Every row comes from one small tree of marks. Brackets hold a mark, then the marks that hang from it, in alphabetical order. Every link used is in the known rows. Which tree was each row made from?
Known rows:
{Q {Y {T {L P}}}}: [ 13   3   3   5 -18  -4   4  -7 -10 -11  -9   4   2  -3  -1  -1   4  28
  -9  -3  -9  -7   0   9   5  -9  -1   9   1  -2  -2   6   4  -5   0   5
   6  -3   4  -1  -4   3  10  -1 -15  -8   8  16  -1  -8  10  14  -5  -9
  -5   4 -11  -5]
{M {B {G R}} P}: [ -2   6  15  13  11  -6  16   0 -15 -12 -13  -4  -4  -8  -8 -10  -6  39
  -4   9   3  -5  -9 -20  13  10   1   7  -2  11 -14   5  -7   8  -2  -4
  -9  -6  -2  -4   6 -11 -18  -7  12  -8  -6   8  -6  -7   6   0   7   0
   7   2  -3   2]
{T Y}: [ 12   8  -4   3  -4   0  -7  -9 -17  -3  -6   4   5  -4  -5 -15   4   1
 -16  -4   1 -16   2   1   3  -6  -8  20   6  -1  -8  -5 -13  -4  -2  -8
   2  -3   3  -3   7  17  -1  -2  -3   3   0  10  -1 -12  -2   5   7 -11
  -5   4  -8 -10]
{T {L {P M}} Y}: [  5   4  -4   8 -12   2   4 -11  -7  -3  -6  -9   0  -5  -6   4  10 -18
 -11 -12  -4  -3  -3  11   7  -8  -1  14   4  -1  -1   1   0   0   3   1
   6  -3   4  -9   3  18  14  -3  -7  -1   0  17   4  -1   4  -3   2  -4
  -6   6 -19  12]
{T {L P} {Y Q}}: [  6   8   9   3 -18   2  13   2  -9 -12   9  -6   3  -8   1   3   8  28
 -11  -7  -7 -20   4  10  11  -7  -9  10   4  -2   2  -7  -3   1   2  -5
   5 -10  -4  -9  -9  16  12  -4 -12   1  -5  18   3  -5   2  -6  12  -7
 -15   6 -27  -1]
{M N P}: [  8  12   8  10   5  -5   5   2 -12  -1   5  -5   1  -7  -9  -1   3  17
  -2   9   6  -9   4  -2  15  -6  -2  13 -10   7  -6   4  -1   5  -3  -3
  -8   2   5  -3   4   1  -7 -10  14   2   8   2  -4  -4   3   6  -3   4
   1   1   6  -2]
{R G}: [ 16   7 -12   2  16   1 -14  -4 -23  -1  -6   2   1  -5   1 -23  -3  -2
 -13  -3   3 -14  -3  -5   5   3  -2  21   0  11  -6   7 -12  -1   1  -4
   0  -1  12  -7   7   3 -13  -3   6  12  -4  11  -6 -22   2   3  11   0
  -2   6  -3  -7]
{P {L T} {M B N}}: [  3   7 -11   1  22 -17 -10   5 -19   9 -13  -5  -8  -4  -4  25   3 -12
   3   7   6  -1 -19   5   8  -4  -3  10 -12   0  -1  -1  -7   4  -8   2
  -2   6   9  -6   2  -1   0  -8   5   1  13   1   5   2   2 -16 -10 -14
   2   8  30  26]
{B G {M {P L}}}: [ 10   1  16   6  13  -5  -4   8 -11   4  -3   3 -10  -3  -6 -28   0  -6
  -8   9   4  -4   4  -5   9   4   1   7  -4  10 -11   7 -10  16  -3  -8
  -9   4  14  -5  10 -21  -7 -11   1  -4   5   0  -8  11  -1 -14   1   0
   4   1 -24  -9]
{M B N}: [  9   7  -2   7  14  -8  -2  -4 -10   4  -3   0   2  -6  -5   8  -2   3
   1   6   4 -16  -3  -3  13  -5  -8  15  -7   1  -3   0  -5   2  -4 -11
  -2   3   3   2   2   8 -10  -9  19   3   4   5   4 -12  -2  -3  -7   0
  -2   8   8   5]
{R {G {B {M {P {L T}}}}}}: [ 10  12   9   4  16  -5 -30   8 -23   6   2   5  -5  -5   4 -12  -1  -6
   1   4  -3   1 -10  -1   7   7  -2  -4 -16  10  -4  20 -21   0  -3   5
  -7   7  11 -11   9 -23   1  -7  -8   2  13   0 -10   0   5   3   3   1
   2   0  28  -6]
{H N}: [ 19   4  -8  -4  -5  -4   1  -5 -20 -12  -3   5   1  -4   0   2   2   4
 -11   4   8 -14   0  -7  17   1  -9  11   0  -1  -6   1  -8   2  -3  -7
  -4  -1   4   1   1  17  -4  -4  11   0   5   4  -6  -2  -3   8   2  -6
   1   8  -2  -2]
{T {L {P M}} {Y Q}}: [  5   6  -3   6 -16   3   3  -6  -3 -10   4 -14  -6  -8  -1  11  11  -2
 -13 -11  -3 -13  -5  14   9  -5  -4  12   3   1   1  -7   0   2   2  -2
   3  -7   3 -13  -4  10  15  -2 -10   1   1  15   5   4   4  -9  13 -10
 -14   4 -21   7]
{B {G R} {M N {P L}}}: [  1   6  15  12  12 -12  -6  11 -21   1   1  -3  -3  -5  -7 -22   1  15
  -8  15  10   4  -3 -11   9   3   7   5 -12  13  -8  -7 -11  13  -6  -4
  -3   6  12  -1   3 -22 -16 -10  16  -9   6  -8  -6   0   4  -5   3   6
   1  -2 -19  -2]
{M P}: [ 11   6   6   9  -3  -4  -1  -5 -12  -7   2   1   0  -6  -6  -4  -1  11
  -8   1   0 -10   0  -7  16   2  -5  15   1   6 -12   4  -3   9   1  -3
  -9  -1   3  -9   6   5  -4  -6   2   1   6  10  -6  -2   3   9  -2   0
   3   3   7  -3]
{R {G {B {M {N H} P}}}}: [  5  13   9  15  23   2 -25  -4 -17   2   2  -4  -1  -7  -1 -18   1 -26
  -3   2  -1  -3  11   4   5   4  -1  -1 -18  20  -5  22 -12  -7  -5  -4
 -10   4  13   0   6 -14 -13 -11  21  10  13  -9  -5  -8  -1  22   1  16
  -6  -3  27 -23]
{Q Y}: [ 14   6  -9  -3  -6  -3  -4 -10  -8  -3 -12   8   3  -5  -2 -21  -1  -6
 -15   5   2 -18   5  -6   2   0  -3  21   2   3 -10   7  -6   1  -1  -4
   1  -3   8  -3  10   7  -1  -3   3   0   4  10  -2  -6   2  11   1  -9
   5   2 -11 -21]
{R {G {B {M N}}}}: [ 15  10  -1   1  23   1 -28  -4 -18   4   6   0   2  -6   1 -11   0 -34
  -3   1   1 -10   6   5  12   3  -4  11  -8  13  -1  17 -14  -9  -3  -8
  -2   8  15   3   9 -10 -14 -10  19  11   5  -1  -2 -11   0  10   6  12
  -3  -2  10 -11]
{M N}: [ 14   9  -2   1   3  -7  -6  -6 -18   1   2  -2   4  -5  -9   3   2   2
  -6   6   9 -15   1  -1   7  -8  -4  19  -2   4  -3  -2  -7   2  -3  -7
  -2   2   8  -1  -2  10  -7  -8  15   5   5   4  -1 -14   1   2   0  -2
  -2   5  -1   2]
{L {P M} {T {Y Q}}}: [  7  11  -4  -4 -11   2   2   2  -7 -12  -5  -4  -8 -10  -3  11   7  -3
 -12  -5  -1 -12 -14   6   2  -5  -4  13   2  -4   1  -3  -7  -7   0   0
  -1  -6   1 -14  -2   4   9  -1 -14   2   3  19  -1  -4   5  13  14 -16
   0   3 -11   4]
{B G M}: [ 13   3  11  -2  13  -1  -9  -1  -5   2  -3   8  -5  -3  -5 -31  -5 -21
 -13   4   3 -16   6  -4   6   2   1  15   5   7  -7   8 -10   6  -2 -13
  -5   0  14  -2  12  -4 -14 -14   3   3  -1   7  -7  -5  -1   4   1  -3
   4   2 -42 -14]
{Y Q {T {L {P {M B}}}}}: [  5   1   0   6   0  -2   9  -3   7 -17   2  -7 -13 -10  -3  32   6   4
  -5  -6  -6 -12 -23  15  17   1  -5   2  -4   2  -4  -2   6   1   0   0
   0  -6   3  -8 -11   3   8  -8 -13  -4   3  13   5   5   5  -3  -5 -11
  -9   8   0  16]
{N H}: [ 14   9  -3   7  12  -3 -14 -14 -24  -6  -8   6  -4  -4  -1 -10  -1 -14
 -13  -2   5 -12   2  -5  -5  -4  -8  15   2   6  -8   7 -10  -1  -3  -2
  -4  -3   9  -6  -3  18  -1  -6   8   6   6   7  -5 -13  -4  11   7  -2
  -5   5   4  -9]
{P L}: [ 14   4  -4   4   8  -9 -11  -3 -28   1  -6   3  -2  -3   0  -1   0  -3
 -12   4   8  -9   0 -13   3  -4  -8  15   1   2 -10  -8 -12   7  -2  -2
   1   2   9 -10   1   7   3  -4  -1   1   4   3  -4  -3  -2 -13  -1  -6
  -8   8   5   0]
{B G}: [ 14   3   1  -2   9  -3  -2  -3 -15  -9 -10   6  -4  -4  -5 -14  -2   2
 -12   2   6 -16  -1 -10   4   2  -3  18  11   4  -7   6  -6   6   1 -10
  -4  -3  11  -4   6   1 -15  -9   6   3  -1  11  -4 -12   1   2   7  -5
  -2   5 -25  -9]
{B G {M N}}: [ 15   5   7  -2  18  -4  -5   4  -4   6  -1   4  -2  -4  -7 -23  -2 -16
  -8   8   6 -14  11   5   8  -3   2  14  -3   7  -3   2  -7   8  -5 -15
  -4   3  17   5   8  -6 -19 -14  17   7   1   0  -4 -12   0   0   1   4
   2   0 -41  -9]

Which tree is each row?
[  7   6   6   4  13  -5 -11   0 -11  -2  -2   0   5  -4  -9 -23  -5  -5
 -10  12   8 -11   4  -4   8   0   5  10  -5   8  -7  -6 -11   2  -4  -9
  -1   4  14   6   5  -8 -16 -11  20  -1  -1  -4  -6 -16   3   7   9   6
   1  -2 -36  -3]  {B {G R} {M N}}
[  3  15   5   7  17  -4 -27 -18 -26  -3  -3   0   1  -8  -3   1  -4 -22
  -8   8   2  -8   4   0   0  -3  -4   1 -17   9  -7   9 -18  -7  -7  -3
  -3   7   8   2  -4   2  -8  -6  22  -2  10  -6  -3 -17   1  23   9  11
  -9  -2  19 -12]  {G {B {M {N H}}} R}
[ -6   0  -7   5  23 -11 -14  -2 -25  -4 -19  -4 -10  -5  -3   9  -2  -7
  -9   5  11   0 -19 -20   6   9  -1  14  -2  12 -12  -7  -7   8  -3   2
   0   0  10  -7   8  -9  -8  -8  13  -4   0   2   0  -5   3 -22   5  -9
   3   5   0  16]  {P L {M {B {G R}}}}
[  5  -1  -7   7  -9  -4   5 -11   5  -7 -18  -3  -6  -5  -7  16   4  -4
  -3  -5 -11  -3 -17  14   8   0   0   3  -4   1  -4   9   8  -2  -1   6
   4  -3   8  -1   1   2  11  -4  -9 -11   6  14   6   1   7   6 -10 -11
  -1   6   8   4]  {Q {Y {T {L {P {M B}}}}}}
[ 10   1  -8   3 -15  -2   0 -12  -3  -8 -17   0  -4  -6  -6   8   5  -7
 -12  -4  -8  -2 -12  15   6  -5   2   9  -1   1  -4   9   7  -2   1   6
   7  -1  12  -3  -2   3  16   0 -14  -9   9  11   2   0  10  15  -7 -10
  -3   4  -8   1]  {Q {Y {T {L {P M}}}}}
[ -2   3   2   9  14  -3   8  -4 -13 -15 -14  -6  -9  -7  -8  12  -2   0
  -6   5   5  -2 -16 -19   6   6  -1  13  -2   7  -9   8   0   0   1  -1
  -2  -2   6  -3   6  -8 -15 -10  14  -8  -6  20  -2 -12   6  11  12   3
   4   4 -19  16]  {L {P {M {B {G R}}}}}
[ -4   5  -2  12  14 -10   5 -11 -17   0  -4 -11  -6  -6  -4  22   6 -19
   4  -8   1   2  -3   7   5 -10  -2   4 -11   5   1  11   4   0  -3   0
   1  -2   6   0  -8  16   4  -9  17   4   8   9   6  -2   1  -4   1   5
 -15  10   7  23]  {T {L {P {M B {N H}}}}}
[ 11   8   0   4  -6  -3   5  -2   2  -9   3 -15  -8  -9  -7  35  11  11
  -8   1   0  -8 -11  20  15  -6  -2   5  -4   1   1  -6  10  -1   0   2
   5  -1   9  -5 -17   4  10  -7  -3  -1   8   4   6  -3   7   3  -5  -4
 -14   3  -5  15]  {Y Q {T {L {P {M N}}}}}
[ -1   2  -4   8  13  -5  -9  -8 -14 -12 -16  -3 -10  -6  -7   1  -5 -13
 -13   2   6  -7 -20 -15   8  12  -2  13   1  10 -11   1  -5   5  -1  -3
  -2  -4   8  -3  13  -2 -15  -8  16  -4  -5  11   1 -13   2   5   8  -5
   8   1  -6   5]  {P {M {B {G R}}}}
[  9  11  -8  -1  -1  -9 -10   2 -29   1 -11   5   1  -1  -1  -5   4  16
 -12  -1   1  -6  -5   2  -5  -6  -7  14  -3  -6  -3  -6 -21  -4  -4   1
   2  -2   4  -7   5  11   9   1 -17   1   5   8  -3 -12   0 -13   4 -17
  -7   5   0   2]  {P {L {T Y}}}
[  3   8  -1  10  20  -6  -4  -8 -11   1  -3  -5  -9  -7  -5  18   2 -22
   2   2   5  -2  -1  -1   3  -9  -5   7 -12   5  -3  11   2  -4  -5  -2
  -4   3   9   0  -5   9 -10 -11  24   3   6   9   3  -4  -2  12   6   1
  -7   8  14  14]  {L {P {M B {N H}}}}
[ 11   3  -2   2  -6   0   1  -6   1 -17  -3  -7  -9 -10  -3  23   8   6
 -14  -4  -5 -11 -19  16  13  -2  -3   3   5   1  -2  -2   7   1   2   3
   2  -3   6 -11 -14   3   7  -6 -14  -4   6   9   2   1   8   8   1  -7
 -10   5  -5  11]  {Y Q {T {L {P M}}}}
[ 11   2 -11   4 -11  -6  -2  -9  -3   0  -5  -9  -1  -6  -9  14   9   3
  -5   1  -3   0 -10  19   7 -10   4   8  -9   0   0   7   8  -5  -1   5
   8   1  13   1  -3   2  11  -2   0  -6  13   3   8  -4  10  13 -10  -6
  -6   1  -4   3]  {Q {Y {T {L {P {M N}}}}}}
[ -2  13  19  13   6  -6 -23   0 -23   0   9  -5   2  -9  -4  10   2   1
  -1  15   2   4  -5 -10  18   0  -3   0 -20  11 -10  -1 -12   3  -7  -1
  -5  13   6  -4   0 -20  -1  -7  15 -14  14 -14  -3   5   3   3  -5  11
  -3  -2  21  -1]  {G {B {M N {P L}}} R}
[ -2  16  17  17  11  -4 -19 -10 -23  -3   3  -4   0  -9  -2   7   1  -6
  -4   7   2   0   5  -6   6   0  -2  -5 -20  12 -10  13 -12  -6  -6  -1
  -8   7   4   0  -2  -8  -6  -9  19  -6  15  -9  -7  -6   3  25   6  16
  -5  -6  22 -13]  {G {B {M {N H} P}} R}
[  1  15  20  10   3  -1 -15  -6 -14  -8  10  -2   4 -10  -7   8   1  -4
  -1  11   1  -6  -2  -4  19   2  -2   2 -15   9  -8   6 -12  -1  -5  -4
  -6  10   3  -2   3 -14  -6 -11  16 -11   9  -5  -2  -3   6  20  -1  16
   3  -6  20  -6]  {G {B {M N P}} R}
[  8  14  11   9  16 -14 -11   7 -26  17   2   3  -6  -4  -3 -14   1  -4
  -1  11   4   4   5   9  -2 -10   1  -2 -15   5  -5   7 -15   7  -9   2
  -6   4  11  -2  -4  -6   5 -10   2   1  19  -9  -8   5   0   5  -4   2
  -6   1   9   1]  {B {M {N H} {P {L T}}}}
[ 20   8   1   2  16   5 -28 -10 -10  -4   0   7  -1  -5   3 -14  -3 -38
  -8  -4  -2 -13   2   1  11   7  -4   9  -4  13  -6  14 -18  -5  -1  -7
  -5   5  14  -3  17 -10 -12 -10   6   9   4   1  -5  -9  -1  13   6   3
   1   1   2 -15]  {R {G {B M}}}
[  2   1  -7  -2  23 -13  -5   9 -20  -5 -21   1 -14  -2  -4   9  -1  -4
  -1   3   5   3 -21  -7   3   6  -3  13   0   3  -3   5  -8   7  -4   0
  -5  -1  11  -8   8  -9  -4 -11   1   1   5   7   1  -1   3 -18   0 -17
   5   8   5  17]  {P {L T} {M {B G}}}
[  8   5   7   4   6   0 -12  -9  -9  -6 -10   5   1  -4  -4 -27  -7 -14
 -17   5   6 -13   0  -9   4   5   2  11   1   8 -11   0 -14   3  -2  -8
  -4  -2  13  -1  12  -8 -14 -10   7  -3  -4   5  -9 -13   2   7  12   1
   6  -2 -39 -11]  {B {G R} M}
[  5   6  19  12   5  -2  -6   4 -12  -7  -4   3   0  -6  -7 -27  -6   2
 -13   9   4  -8  -1 -12  11   8   4   8  -1  13 -11   7  -9   8  -2  -5
  -8  -3  10  -2  12 -15  -9  -9   6  -7  -1   5 -13  -7   6  11   8   9
   7  -5 -28  -5]  {B {G R} {M P}}
[  9   7  12   8   7  -7 -12   4  -6   9   5   5  -6  -4  -4 -18   1 -11
  -7   4   4  -4   0  -4  15  -4  -1   6  -5   5 -11  -4 -12  12  -5  -7
  -7   5  11  -9  10  -9   3  -9  -2  -7   8   2  -6  13  -1 -10  -7   1
   1   4  -6  -4]  {B {M {P L}}}
[  5  16  -6  -3  -7  -3   3   8  -9  -2  -1  -9  -4 -10  -4  20  10   7
  -5   3   2 -10 -10  12   3 -10  -1  12  -6  -4   5  -6  -3  -5  -4  -1
   2  -2   3  -9  -6   4   6  -3  -3   5   6  12   5 -12   5  14   8  -8
  -4   0 -13  13]  {L {P {M N}} {T {Y Q}}}
[  5   6  -5   8 -11  -1   3  -8 -12   2   0 -17   3  -4  -6   9  13  -9
  -7  -6  -2  -3  -1  14   8 -16  -1  15  -7  -1   3  -2   0  -5   0  -2
   9   0   3  -3   0  12   9  -5   5   0   4   8   8  -1   4  -5  -1   4
 -10   4 -17  17]  {T {L {P {M N}}} Y}
[ 10   5 -15   2  17 -12 -18  -7 -16   4  -3  -8  -8  -5  -7  13   6 -30
  -9   5  11  -1  -7   1   8  -5  -3  20  -7   4  -8 -10  -3   7  -4  -1
   3   8  15  -7   6   0  -4  -6  15   2  12  -2   4   4   0 -19  -6  -3
  -5   6  16  13]  {P L {M N}}
[ 10   7   0   3 -12   0   6  -6 -15  -9   7  -7   4  -7   0 -11   6  20
 -18  -7  -2 -23   3  15  10  -3 -11  17   6  -1  -1 -12  -6   3   0  -7
   5 -11  -2  -8  -3  17  14  -2 -11   3  -2   8   5  -2   0 -12   7 -11
 -12   3 -22  -8]  {T L {Y Q}}
[  2  12  14  14  15  -6  -3  -2 -19  -1  -2  -4  -4  -6  -6 -26  -3   5
 -11   9   7  -3  12  -6  -2  -1   7   0 -10  16 -10  11  -9   5  -5  -4
  -6   1  13   5   1 -11 -12 -10  21   0   7  -5 -11 -12   3  16  11  11
  -2  -8 -17 -16]  {B {G R} {M {N H} P}}
[  6  14   5   2  13  -4 -23 -12 -18  -8   3   0   5  -8  -4  13  -2 -17
  -5   8   4 -11   0  -5  13  -1  -5   7 -14   6  -7   6 -15  -6  -5  -5
  -3   8   7   1   4  -9 -10  -9  19  -6   8  -4   0 -11   4  19   6  10
  -1  -2   5  -4]  {G {B {M N}} R}
[  5   1  -4   3  21  -5   3   0  -5   0  -8  -7 -10  -5  -8   6   1 -12
  -4   4   8  -7  -9  -3   9   1  -1  16   0  10  -3   5   2   3  -4  -9
  -4  -1  11   0  10  -3 -18 -16  27   5   3   1   3  -5  -1  -9  -3  -4
   5   3  -5   6]  {P {M {B G} N}}
[  1   6  14  10  17  -7  16   9  -7  -2  -2  -5  -3  -6 -10  -6   1  33
   3  14   2  -8  -3 -13  15   4  -1  12  -8   9  -4   7   2   4  -4  -4
 -10  -3   2   0   7  -6 -23 -13  22   4   2   2  -2  -3   1  -6  -4   2
   3   2  -6  -2]  {M {B G} N P}
[  9  16   1  -5  -9  -2  -2   6 -14 -11  -4   2   0  -7   1   0   3  25
 -13  -2   0 -25  -3  11   1  -1  -8  16   6  -4  -3  -5 -16  -2  -3  -6
  -2  -7  -1 -10   0  13   8  -2 -16   6   1  11  -2 -10   1   2  13 -20
  -4   1 -10  -9]  {L {T {Y Q}}}
[ 15   6   9   3 -14  -1   6  -3   2 -22   5  -1  -4  -7  -1  19   4  36
 -12  -2  -6 -17 -12  13  12  -1  -6   2   2   0  -2  -1   4   1   1   4
   2  -7   3  -8 -17   7   8  -7 -17  -2   3  11   1  -6   8  11   3  -9
 -15   7 -13   6]  {Y Q {T {L P}}}
[ 11   9  -1  -5   0  -3 -11  -2 -10  -5 -10   2  -6  -5  -7  11   1 -18
  -4   0   1  -4 -19   2   1  -6   2  12   0  -3   0  13  -7  -6   1   7
  -4   0   8 -13   2   4   1  -6  -7  -2   5  19  -4 -11   7  15   8  -6
   4   7  -9  20]  {L {P M} T}
[  0   9 -11   0  10  -7  -1   7 -15  -5  -6  -7 -11  -8  -1  18   4  -7
  -8  -3   0  -9 -22   5   5   2 -10   8  -2  -2  -5 -14 -13   3  -6  -4
   1  -4   1 -14   3   2  11  -2 -14   3   4   2   6   5  -1 -19   0 -22
  -2   6  16   5]  {P {L {T {Y Q}}} {M B}}
[  5  13   3   9  -6  -8  -2   7 -23   6  -9   0  -2  -3  -3  -3   6  32
  -7   1  -1   0  -2  -1   2  -6  -5  10  -6   0  -5  -5 -16   0  -4   3
  -3  -1  -1 -13   7   6  10   1 -17  -1   8   7  -4   1   3 -12   2 -13
  -1   4  11   1]  {M {P {L {T Y}}}}
[ -1  12  11  18  14  -8  14  -1 -13   1  -1  -5  -4  -7  -4   2   2  12
   5   5   3  -8   5  -8   6  -2  -4   3 -14  11  -8   7  -3   1  -7  -3
 -10   0  -1   2  -4   6 -10 -10  20   3  10   0  -2  -4  -2   8  -3   5
  -5   4  25  -2]  {M B {N H} P}
